Each row comes from the steps of one path. Every step used is in the known rows, and no mark comes twice. Write the path behind each row, first mark first.
Known rows
Q, X: [  5.4   5.2 -29.4  10.1   2.2  -8.2  -8.9   8.7 -10.3   4.2  -0.9  -1.2
  -2.0  23.2  -7.2  -4.1  -7.4   0.7]
X, Q, H: [ 12.8 -10.5  15.3 -56.2  -7.5   5.7  32.7  -2.5  22.3  10.2  -4.5  18.0
   1.4 -44.3  -1.6  15.2  -5.7  -4.5]
E, G, T: [ 13.6  15.2  11.7 -19.7   3.8   6.3   5.7 -15.7 -51.0 -21.0  -1.6 -18.5
  22.8   3.0  41.4 -13.4   4.6  12.1]
H, Q, X: [ 18.1 -19.8  -3.9   9.4   7.3 -11.0 -23.8  13.5  -4.2   9.0  -8.8  -0.1
 -21.4  39.9 -35.1   7.3  -4.9 -18.2]
X, Q, H, E, G, T: [ 25.2 -22.9  18.8 -66.5  -8.1  12.5  18.7   3.8  10.9  -2.4  -6.1   2.0
   0.6 -19.8  10.3  12.3  -3.2  -8.3]
E, X: [ 15.0   1.2 -12.4 -20.1 -15.9  -2.5   2.8  -6.2 -11.3  17.1  -6.9 -23.3
  32.4  -1.3 -11.1  13.4  -8.3   3.9]
J, G: [ 11.8  53.3  -3.7  32.1   3.1  -0.6  -1.0  -1.5 -38.5   2.9  -0.7 -19.7
   6.5   9.0  -9.7   1.6  -3.0  -8.8]
H, E: [ 21.2   2.0  18.1 -35.0   3.3 -10.6 -15.5  11.3  20.8   1.2  -5.9 -26.7
  -3.0  17.4 -30.6   1.6  -2.9  -8.9]
J, G, E, H: [  7.9  70.5  12.5  36.3   6.5  10.6  18.7 -13.4 -22.3  -1.7 -12.9 -22.6
   2.3  25.5 -17.6  -1.7   1.1  -9.1]
J, G, Q, H, E, X: [ 29.2  51.7  18.0  39.2   4.2   3.7  -9.0   9.5 -17.2   5.9  -3.8 -12.1
 -15.7   7.2 -47.8  13.8  -6.4 -25.9]
G, Q, X, E, H: [ 15.4  35.4   2.5   8.4  14.3  -6.3 -16.2   2.2   2.0  10.8  -7.9  22.7
   0.9   6.2 -27.3  -5.3 -15.0  -9.2]
Q, H, E: [  9.3  -1.9  14.2 -36.3   2.5   5.1  26.4  15.2  31.7  -4.3  -6.7 -11.8
 -21.8   2.0 -37.5   4.3   1.5  -5.4]
G, J: [ 21.0  24.3  16.5 -18.0  14.2 -24.3   7.6 -14.5 -17.4  -7.0   0.9  -1.1
   2.5 -30.0   0.8   4.1  -2.2   2.7]
J, G, E, X: [ 18.4  53.8  11.5  44.3  -9.2   5.1   0.8 -10.4 -33.8  12.8 -10.1 -36.4
  18.8  38.5 -21.4   3.4  -1.8 -25.9]
H, Q, X, E, G: [ 22.2  -7.6  -6.3  -5.9   1.0   0.6 -28.5  15.2 -10.0  17.7 -13.5   1.6
  -9.6  39.2 -20.7  -0.2 -10.3  -5.4]
X, Q, H, E: [ 21.9 -20.1  19.9 -66.0  -8.1   4.2  18.3   8.9  37.9  10.5  -6.5   7.0
  -8.0 -28.5 -16.5  18.4  -6.6 -11.3]
Q, H, E, X: [ 14.5 -12.4  -0.9 -36.5  -9.9   8.9  23.6  16.1  27.9   6.1  -9.2 -20.1
  -8.9   5.5 -40.3  15.4  -2.9  -2.5]
H, Q: [ 19.5 -11.5  27.2 -14.4   8.9 -12.0 -12.3   1.2  -0.8   6.0 -10.4  -7.2
 -10.3  15.6 -35.1   7.7   0.0 -17.6]
X, Q, H, E, G: [ 26.6  -9.2  23.5 -67.8  -9.1  11.4  14.5   7.0  27.7   5.6  -6.7   6.3
 -12.4 -38.4  -1.2  15.2  -6.5   9.0]

Write each row's path
[ 28.4  17.5  23.8 -37.1   1.6   0.6 -22.9   8.0   5.2  -6.5  -5.8 -28.2
  -8.8   1.4  -6.6  -3.5  -2.3  20.8] | H, E, G
[ 18.1  70.5 -12.6  52.6  12.3   2.7 -15.7   5.1 -31.6  10.6  -5.8   7.5
  -3.2  18.5 -26.3   0.7 -14.2 -13.6] | J, G, Q, X, E, H
[  7.8  -0.5 -23.0  -8.6  12.1   3.4   5.5   5.7   7.9   1.5 -15.9   6.7
 -19.8  16.1 -27.8  13.8  -6.7  15.5] | E, H, Q, X
[ 18.7  -1.7  33.1 -27.3 -18.9   7.6  25.9 -15.2  17.2  19.2 -15.8 -13.1
  20.1   6.0 -17.9  11.5  -2.8 -25.4] | G, E, X, Q, H
[ 13.1  63.3  26.7  43.8   3.5   1.0   3.6 -10.5 -29.4   2.2  -7.4 -27.6
   5.9  35.2 -18.4  -7.1   2.5 -28.7] | J, G, E
[ 22.1  14.7  21.3 -37.7   6.6   5.7  20.6   9.5  12.7 -14.2  -4.6  -8.2
 -32.4 -22.8 -13.7   3.8   1.7  19.1] | Q, H, E, G, J
[ 29.5  -3.2  -3.9  -4.7   6.9  -7.6 -28.0  11.1 -17.4  13.6 -11.7   6.3
 -14.5  26.8 -16.6   3.5 -10.7  -5.1] | H, Q, X, E, G, J
[ 19.9 -20.4  -8.0 -49.2 -25.0   9.2  23.6  -3.0   9.3  24.5  -8.7  -0.8
  23.9 -30.9  -6.9  28.6 -11.8   0.0] | E, X, Q, H
[  9.0   6.7 -35.6  -6.6  -4.5   7.0  -8.1   7.4 -35.1   7.6  -6.0  -3.3
  25.4  41.4  22.2 -16.3 -10.8  -0.3] | Q, X, E, G, T
[  4.8   7.2 -35.7  -6.6  -4.5  -2.7  -7.9  12.7  -5.5  21.4  -6.4   2.1
  17.9  34.8  -9.0  -9.8 -14.4  -7.8] | Q, X, E
[ 23.4  22.3  55.0 -10.1  17.3  -7.4  -1.3   6.4  25.5  -6.7  -3.7   7.1
 -29.5 -12.8 -51.8   1.9  -1.1 -24.1] | G, Q, H, E
[ 17.8 -17.9 -10.0  -4.2   2.2  -6.9 -23.2  17.2  -0.5  22.5 -13.4   2.8
  -5.3  48.8 -36.2   3.1 -10.6 -25.0] | H, Q, X, E
[ 26.6  45.2  25.9  14.3  12.4  -2.3 -30.6  -3.9 -25.8  -8.8   0.3   8.3
 -15.8 -17.4   5.9 -11.4  -5.9  22.7] | E, G, Q, X
[ 17.8  43.3  31.9 -29.9   3.4  10.4   4.2  -3.7  -5.4   9.6  -9.2  10.6
  11.1 -22.5  -3.1 -13.7  -8.5   7.8] | X, E, G, Q, H
[ -0.4  14.6 -49.7 -14.0  -1.1   6.3   7.5   9.6   2.4  17.1 -11.9   7.8
  14.6  25.3  -7.6  -3.9 -15.9  11.2] | Q, X, E, H
[ 11.5  17.1   1.9 -40.2  -4.3  10.2   7.5  -9.4 -36.2   4.4  -8.9 -12.6
  46.6  15.4  30.7 -18.0  -5.6  -1.3] | X, E, G, T
[ -0.5  27.1 -15.6 -48.9   0.0   9.0  27.4  -5.7  10.2  17.0 -16.5   1.7
  33.2  -4.8  -7.3  -2.7 -12.1  14.0] | X, E, H
